Each row comes from the steps of one path. Every step used is in the known rows, and no mark comes twice. Write the path behind each row, first mark first.
Known rows:
kones -> lotu -> sakit -> ropega -> mozu: [ 2.64 -0.89  2.31 -1.56 -0.98  0.25  0.11  1.11  2.26  1.50 -3.28  1.19
  0.04  2.61 -2.53 -0.33  0.26 -0.32  1.23 -1.56 -1.43 -2.86 -3.12  4.53
  1.43]
mozu -> depi: [ 0.59 -0.13  1.36 -0.23 -0.80  0.49 -0.23  0.97  0.42  0.54 -1.61  1.81
  1.03 -0.41 -0.20  0.79 -0.80  1.91  0.01  1.39 -1.09 -1.93 -0.39 -1.00
 -0.49]
vubom -> depi -> mozu: [ 0.03 -2.76  2.32  1.09  1.97 -0.48 -2.65 -0.85  1.93  1.46 -2.26  1.47
  0.22 -0.09 -3.25 -0.56  0.37  0.33  1.45 -0.84 -1.98 -2.85 -1.46  2.13
 -1.13]
depi -> mozu -> ropega -> serub: [-0.53 -5.71  0.28 -0.15  0.70  0.74  0.11 -0.83  3.95 -3.01  0.05  2.80
  2.96 -0.74 -2.25  2.74 -1.57 -0.53  0.48 -0.54  1.46 -2.51 -2.65  2.45
 -0.57]
tobis -> serub -> ropega -> sakit -> lotu -> kones: [ 0.98  1.48  1.89 -1.00  0.71  2.00  2.93  0.81 -4.15 -2.07 -4.07 -0.98
 -2.16  4.66 -2.23 -0.01 -4.61 -0.08  4.08 -3.27  0.54  1.43 -4.48  1.37
  2.08]
ropega -> sakit -> lotu -> vubom: [ 1.77  0.25  3.15 -0.55 -0.72  1.36  0.74 -0.58 -4.71 -0.24 -4.37 -0.94
 -1.62  2.74 -1.01 -1.72 -3.20 -2.12  2.56 -1.00 -3.28  0.36 -3.77 -0.74
  1.96]
ropega -> mozu -> depi: [ 1.17 -1.89  1.99 -1.38 -1.43  1.32 -1.42  2.00  1.28  0.67 -2.52  3.10
  0.73 -0.52 -1.10  1.99 -0.04  1.63  0.63  1.01 -1.98 -4.05 -0.84  0.07
 -0.61]
kones -> lotu -> sakit -> ropega: [ 2.45  1.82  1.92 -0.06 -0.29 -0.92  2.04 -0.24  1.42  1.64 -2.68 -0.44
  0.49  3.39 -1.74 -2.31 -0.94  0.02  0.61 -1.38 -0.29 -0.19 -3.11  4.02
  1.92]
sakit -> lotu -> vubom -> depi -> mozu -> ropega -> serub -> tobis: [-0.02 -5.72  1.61  2.63  1.00  1.60  0.17 -2.61  0.86 -3.43 -2.52  1.94
  0.40  0.70 -1.76 -0.46 -2.10 -1.57  2.13  0.24 -1.82 -3.72 -4.22  1.82
 -0.28]
kones -> lotu: [ 1.21  1.70  2.04 -0.13  0.36 -1.19  0.63 -0.14 -1.82  0.62 -1.44 -0.48
  0.01  1.92  0.34 -1.90 -1.47  0.56  1.00 -0.47 -1.42 -0.42 -1.99  0.52
 -1.41]
kones -> lotu -> sakit: [ 2.76  3.71  2.42  0.27  1.83 -0.63  1.73 -0.28 -0.52  0.91 -1.71  0.64
  0.29  1.96 -1.24 -3.96 -2.36  1.03  0.35 -1.15 -1.61  1.98 -3.40  1.92
 -0.55]
lotu -> vubom -> depi -> mozu -> ropega -> serub: [-0.23 -6.92  2.43  1.41  0.35  0.77 -1.36 -1.75  3.34 -2.45 -1.01  2.39
  2.09  0.36 -2.88  0.94 -1.68 -2.13  1.20 -0.97 -0.66 -3.09 -4.39  2.65
 -0.87]
depi -> mozu -> ropega -> serub -> tobis: [-1.00 -4.85 -1.38  1.45  1.16  1.52  1.34 -1.92  3.20 -4.12  0.34  2.49
  1.39 -1.11 -1.00  1.56 -1.13  0.37  0.69  0.68  0.82 -3.16 -1.55  1.66
 -0.56]
vubom -> depi: [-0.19 -1.42  2.21  1.74 -0.04  0.34 -2.14 -0.86 -0.01  0.57 -0.97 -0.40
 -0.52  0.69 -1.08 -0.77  0.17 -0.74  0.45 -0.62 -2.19 -0.65 -1.14  0.24
 -0.51]
rafebas -> tobis: [ 0.00 -0.19 -3.03  0.72  0.13 -0.63  1.12  0.24  1.31 -1.55  1.51  0.31
 -1.44  0.23 -0.38 -0.60  0.37  1.51 -1.08  0.23  0.63  0.48  0.10  0.82
 -0.91]
rafebas -> tobis -> serub: [-1.88 -1.55 -3.68  1.55  1.10  0.48  2.89 -0.88  1.65 -3.28  1.93  0.82
 -1.96  0.50 -0.43 -0.26  0.20  2.22 -0.29 -0.08  2.51  0.12 -0.82  1.53
 -0.81]
depi -> mozu -> ropega -> sakit -> lotu -> vubom: [ 1.72 -1.72  3.62 -1.30  0.46  0.88  0.20 -1.36 -2.70 -0.50 -5.40  0.90
 -0.78  2.29 -2.74 -0.74 -3.75 -1.92  3.62 -1.40 -3.09 -1.36 -4.96  0.81
  1.46]
kones -> lotu -> vubom -> depi -> mozu -> ropega: [ 0.67 -4.19  4.32  0.19  1.69 -1.34 -2.30 -2.54  1.92  0.25 -3.53  2.45
  0.62  1.33 -3.48 -0.96 -2.00 -1.19  3.05 -1.51 -2.93 -3.90 -5.19  3.22
 -1.96]
ropega -> serub -> tobis: [-0.91 -2.58 -1.85  2.32 -0.09  2.06  1.93 -1.04  0.98 -3.73  1.33  0.46
  0.45 -0.59  0.87  0.31 -0.36  0.25 -0.46  1.19  0.62 -1.22 -0.13 -0.05
  0.01]
kones -> lotu -> sakit -> ropega -> mozu -> depi: [ 2.88 -0.64  3.42 -1.46 -1.58  0.53 -0.07  1.82  2.02  1.85 -4.36  2.79
  1.03  1.84 -2.15  0.33 -0.78  1.63  1.15  0.11 -2.39 -4.25 -3.06  2.67
  0.46]
vubom -> lotu -> sakit -> ropega -> mozu -> depi: [ 2.72 -1.07  3.08 -1.11 -1.42  1.66 -0.43  1.56  2.73  1.93 -3.23  3.06
  0.24  2.17 -2.78  0.47 -0.18  1.55  1.02 -0.08 -2.09 -2.86 -2.99  2.43
  0.77]
vubom -> lotu -> sakit -> ropega -> serub -> tobis -> rafebas: [ 0.98 -0.85 -2.83  1.39  1.82  1.73  3.11 -1.03  1.94 -3.30  1.80  1.89
 -1.79  1.80 -0.19 -2.21 -0.39  1.68 -0.23 -0.15  1.47 -0.50 -1.51  1.92
  1.87]
vubom -> lotu: [ 0.91  0.78  1.47  0.44  0.61  1.00 -0.17 -0.66 -0.36  0.84  0.72  0.06
 -1.63  2.59 -0.84 -1.66 -0.31  0.41  0.89 -0.89 -0.91  2.27 -1.92  0.11
 -0.82]
kones -> lotu -> sakit -> ropega -> serub -> tobis -> rafebas: [ 1.14 -0.41 -2.48  1.06  1.65  0.66  3.51 -0.78  1.18 -3.38  0.68  1.62
 -0.97  1.43  0.42 -2.32 -0.97  1.78 -0.12  0.05  1.24 -1.83 -1.63  2.08
  1.52]
tobis -> serub -> ropega -> sakit -> lotu: [-0.15 -0.36  0.10 -1.75 -0.23  3.50  3.67 -0.23 -3.89 -3.40 -4.06 -1.20
 -0.99  1.62 -1.22  3.02 -4.67  0.93  3.60 -2.34 -0.40  1.10 -2.83 -0.83
  2.02]
serub -> ropega -> mozu -> depi: [ 0.66 -3.29  1.40 -1.47 -2.02  2.20 -0.61  1.77  1.53 -0.70 -2.71  2.32
  0.83 -0.69 -1.08  3.62 -1.16  1.63  1.88 -0.39 -2.13 -3.80 -1.48  0.02
 -1.04]

Write each row's path:
[ 2.07  0.54  4.54 -1.29  1.93  0.43 -0.41  0.44 -2.61  0.16 -5.75  0.93
 -1.18  4.51 -4.45 -0.84 -4.23 -0.81  3.98 -2.75 -1.37 -0.73 -5.24  2.57
  1.65]
vubom -> depi -> mozu -> ropega -> sakit -> lotu -> kones
[ 1.19 -2.47  4.22  0.50  1.48  0.60 -1.95 -1.22 -1.21  1.16 -5.21  0.79
 -0.84  1.68 -4.00 -1.45 -1.89 -0.87  3.16 -1.64 -4.16 -2.48 -3.93  1.51
  0.27]
ropega -> sakit -> lotu -> vubom -> depi -> mozu
[-0.13 -0.51 -1.41 -1.35 -0.15  3.22  4.32 -0.18 -3.25 -4.16 -3.24 -0.99
 -1.69  1.70 -1.42  2.69 -4.50  1.71  3.08 -2.27 -0.07  1.37 -2.79 -0.40
  1.61]
rafebas -> tobis -> serub -> ropega -> sakit -> lotu
[ 1.33  1.71  1.39 -2.18 -0.08  2.06  1.82  0.58 -4.46 -0.96 -4.15 -0.67
 -0.63  1.59 -1.14  1.35 -3.54  0.34  1.98 -0.88 -1.33  1.04 -1.78 -1.25
  2.44]
ropega -> sakit -> lotu
[-0.59 -3.87 -3.50  0.30  2.72  0.74  1.69 -1.37  2.73 -4.64  1.44  3.58
 -0.41 -1.21 -0.34  0.46 -0.70  1.81  0.46  0.54  1.85 -3.67 -0.67  1.35
  0.18]
depi -> mozu -> ropega -> serub -> tobis -> rafebas
[-0.71 -3.04 -3.76  0.49  1.72  1.18  2.15 -1.31  1.69 -5.15  2.24  2.73
 -0.79 -0.81  0.80  0.46 -0.80  1.34 -0.12  0.72  1.94 -2.49 -0.38  0.30
  0.53]
mozu -> ropega -> serub -> tobis -> rafebas
[-2.29 -3.24 -1.93  0.63 -0.26  2.27  2.96 -1.32  0.88 -3.80  0.22 -0.83
 -0.49 -0.01 -0.10  2.75 -1.82  0.91  2.53 -2.39  1.44  0.14 -1.63  0.72
 -0.60]
tobis -> serub -> ropega
[ 0.03 -3.99  0.01 -1.63 -1.57  2.13 -0.50  0.95  1.36 -1.48 -1.44  0.61
 -0.27 -0.36 -1.15  3.52 -0.41 -0.26  2.34 -2.16 -1.31 -2.42 -1.42  1.28
 -0.62]
serub -> ropega -> mozu
[-0.19 -3.62  0.81 -1.41  1.86 -0.85 -0.93 -1.46  3.53 -0.66 -1.65  3.14
  1.45 -0.82 -2.92  1.91 -1.18  0.17  1.79 -0.72  0.30 -3.09 -2.21  2.67
 -0.88]
depi -> mozu -> ropega
[-1.95 -1.59 -3.23 -1.18 -0.82  3.97  4.50 -0.96  0.04 -5.34  0.00 -1.02
 -1.57  0.32 -1.23  3.94 -3.44  2.67  2.18 -2.81  0.74  1.69 -1.31 -0.23
  0.80]
rafebas -> tobis -> serub -> ropega -> sakit
[ 1.05 -1.31  3.05 -2.21  1.14  1.73  0.23 -0.75 -2.28 -1.09 -5.67  1.14
  0.12  1.38 -3.57  2.12 -4.18  0.10  3.41 -1.61 -2.26 -1.26 -3.78  0.57
  1.58]
vubom -> depi -> mozu -> ropega -> sakit -> lotu
[ 2.25 -1.47  2.33 -1.40 -1.78  1.15 -0.33  1.92  2.94  1.52 -3.61  3.06
  1.03  0.87 -2.32  1.31 -0.07  1.36  0.57  0.35 -1.60 -4.06 -2.07  2.45
  1.20]
lotu -> sakit -> ropega -> mozu -> depi
[-0.55 -1.83 -3.96  1.08  1.65  1.27  2.26 -0.60  0.72 -4.40  2.35  1.84
 -1.32 -0.67  1.38 -0.56 -0.12  1.65 -0.60  0.89  1.70 -1.91  0.54 -0.25
  0.69]
ropega -> serub -> tobis -> rafebas
[-1.18 -4.84 -0.76 -0.98 -0.93  2.73  0.83  0.24  1.81 -2.85 -0.95  0.94
 -0.80 -0.11 -1.23  3.68 -0.44  0.38  2.77 -2.32  0.03 -2.60 -2.03  1.88
 -0.66]
tobis -> serub -> ropega -> mozu
[-0.22 -4.28  3.15  0.93  1.46  1.87 -0.25 -2.03 -0.69 -1.01 -5.01  0.47
 -1.16  1.72 -4.02 -0.06 -2.83 -0.30  4.51 -2.87 -3.19 -2.41 -4.87  1.99
 -0.05]
tobis -> serub -> ropega -> sakit -> lotu -> vubom -> depi -> mozu
[-0.16 -3.73 -0.34  0.80 -2.29  1.06  1.31  0.28  2.64 -1.78  0.29 -0.49
  1.95  1.42 -0.50  1.87  0.15 -1.29 -0.65 -0.32  2.04 -1.48 -1.19  2.34
  2.09]
sakit -> ropega -> serub
[-0.29 -0.12 -3.76  0.48  2.13  0.39  1.72 -0.87 -0.04 -2.85  1.49  1.68
 -2.39 -0.68  1.28 -1.27  0.26  2.01  0.00  0.93  0.85 -1.87  1.03 -0.44
  0.66]
serub -> tobis -> rafebas
[ 1.06 -2.38  4.92  0.73 -0.46  1.30 -1.56 -1.93 -2.83 -0.38 -4.62 -0.19
 -1.31  2.66 -2.43 -1.19 -2.99 -2.71  2.96 -1.61 -4.57 -0.89 -5.04  0.24
  0.91]
mozu -> ropega -> sakit -> lotu -> vubom -> depi
[ 0.80 -3.59  3.76  0.43  0.97  1.33 -1.34 -1.43 -0.96  0.05 -5.37  0.18
 -0.78  1.57 -3.94 -0.14 -2.79 -0.82  4.17 -2.74 -4.21 -2.25 -4.35  1.53
  0.05]
serub -> ropega -> sakit -> lotu -> vubom -> depi -> mozu
[ 2.55  2.93  1.94  0.76  2.03  1.16  1.14 -0.69  0.68  1.07  0.05  1.07
 -0.98  2.55 -2.18 -3.76 -1.40  0.87  0.25 -1.43 -1.24  4.11 -3.26  1.65
 -0.17]
vubom -> lotu -> sakit
[ 2.18  1.28  3.48 -2.21  1.93  0.26  0.70  0.87 -2.64 -0.16 -5.22  1.10
 -0.94  4.08 -3.86 -0.44 -4.35 -0.38  3.76 -2.38 -0.32 -0.43 -4.71  2.43
  1.86]
depi -> mozu -> ropega -> sakit -> lotu -> kones
[ 2.01  2.54  3.02  0.71  1.34 -0.07 -0.38  0.68 -1.28  1.46 -0.33 -0.08
 -2.57  5.43 -1.89 -3.78 -1.17 -0.61  1.84 -2.03 -0.11  2.39 -3.66  1.93
 -0.19]
vubom -> lotu -> kones
[-0.70 -3.25 -1.86  2.13 -1.21  1.77  2.42 -1.05  2.16 -3.16  0.55 -0.15
  0.60  0.57  0.39  0.86  0.23 -0.28 -0.22  0.90  1.27 -2.34 -0.39  1.58
  1.58]
sakit -> ropega -> serub -> tobis
[ 2.53 -1.32  2.02 -1.24 -0.85  1.35 -0.30  0.84  3.01  1.55 -2.16  1.45
 -0.76  2.94 -3.13 -0.20  0.82 -0.40  1.21 -1.74 -1.15 -1.49 -3.01  4.32
  1.67]
vubom -> lotu -> sakit -> ropega -> mozu
[ 0.67 -1.73 -0.76  2.56 -0.10  2.49  2.93 -1.41  2.46 -2.52  0.62  0.40
 -0.02  2.12 -0.79 -1.22 -0.55  0.22  0.01  0.05  0.56 -0.01 -2.28  2.38
  1.42]
vubom -> lotu -> sakit -> ropega -> serub -> tobis
[-1.96 -1.47 -1.71 -1.63 -0.89  4.20  3.96 -1.13 -0.55 -4.62 -0.72 -1.16
 -0.84  0.25 -1.05  4.28 -3.63  1.94  2.68 -2.87  0.43  1.42 -1.41 -0.62
  1.24]
tobis -> serub -> ropega -> sakit
[ 1.40 -2.67  1.95 -1.53 -2.56  0.96 -1.02  1.97  2.50  1.26 -3.32  2.52
  0.91  0.64 -1.56  2.54  0.56  1.08  0.82  0.72 -1.41 -5.20 -1.12  1.60
  0.93]
sakit -> ropega -> mozu -> depi
[ 0.83  0.33  0.76 -2.26 -0.73  3.02  2.67  0.30 -4.21 -2.31 -4.35 -1.41
 -0.54  1.48 -1.12  2.85 -4.63  0.40  3.28 -2.25 -1.46  1.22 -2.39 -1.31
  2.09]
serub -> ropega -> sakit -> lotu
[ 1.47 -1.90  0.85  1.27 -0.97  1.85  2.07 -0.11  3.06 -1.05  0.29  0.26
  1.34  2.98 -1.92 -0.51 -0.80 -0.73 -0.53 -1.27  1.23  1.18 -3.25  3.32
  2.03]
vubom -> lotu -> sakit -> ropega -> serub
[-0.33 -4.54  2.22 -0.28  1.88 -0.60 -2.25 -1.97  3.47 -0.33 -2.25  2.87
  1.16 -0.42 -3.61  1.47 -1.10 -0.27  2.08 -1.06 -1.06 -3.49 -2.96  2.82
 -1.25]
vubom -> depi -> mozu -> ropega
[ 2.05 -1.73  1.27 -1.47 -1.18  0.83 -0.22  1.20  3.17  1.17 -2.49  1.50
  0.02  1.59 -2.73  0.64  0.97 -0.64  0.73 -1.29 -0.69 -2.65 -2.13  4.33
  2.07]
lotu -> sakit -> ropega -> mozu
[ 1.59 -1.39  1.18  0.95 -1.12  0.71  2.45  0.17  2.34 -1.14 -0.83 -0.04
  2.15  2.67 -1.29 -0.66 -1.36 -0.63 -0.44 -1.10  1.04 -0.32 -3.30  3.54
  1.72]
kones -> lotu -> sakit -> ropega -> serub
[ 0.90 -3.24  0.80 -1.73 -2.20  0.59 -1.00  1.25  2.54  0.95 -2.17  0.85
 -0.18  1.35 -1.75  2.18  1.75 -1.00  1.01 -0.86 -0.39 -4.10 -0.95  3.31
  1.75]
sakit -> ropega -> mozu
[-0.26 -4.00  0.79 -0.98 -1.53  2.66  0.48  1.15  1.78 -1.71 -2.34  2.59
  0.38 -0.56 -1.13  3.77 -1.24  2.17  2.20 -0.42 -1.07 -4.01 -1.90  0.46
 -1.06]
tobis -> serub -> ropega -> mozu -> depi
[ 0.76 -4.64  4.03  0.08  1.77 -0.66 -2.30 -2.14  1.14  0.07 -4.53  2.56
  0.41  1.02 -3.85 -0.18 -2.19 -1.82  3.35 -1.25 -2.57 -3.75 -5.01  2.82
 -0.68]
sakit -> lotu -> vubom -> depi -> mozu -> ropega
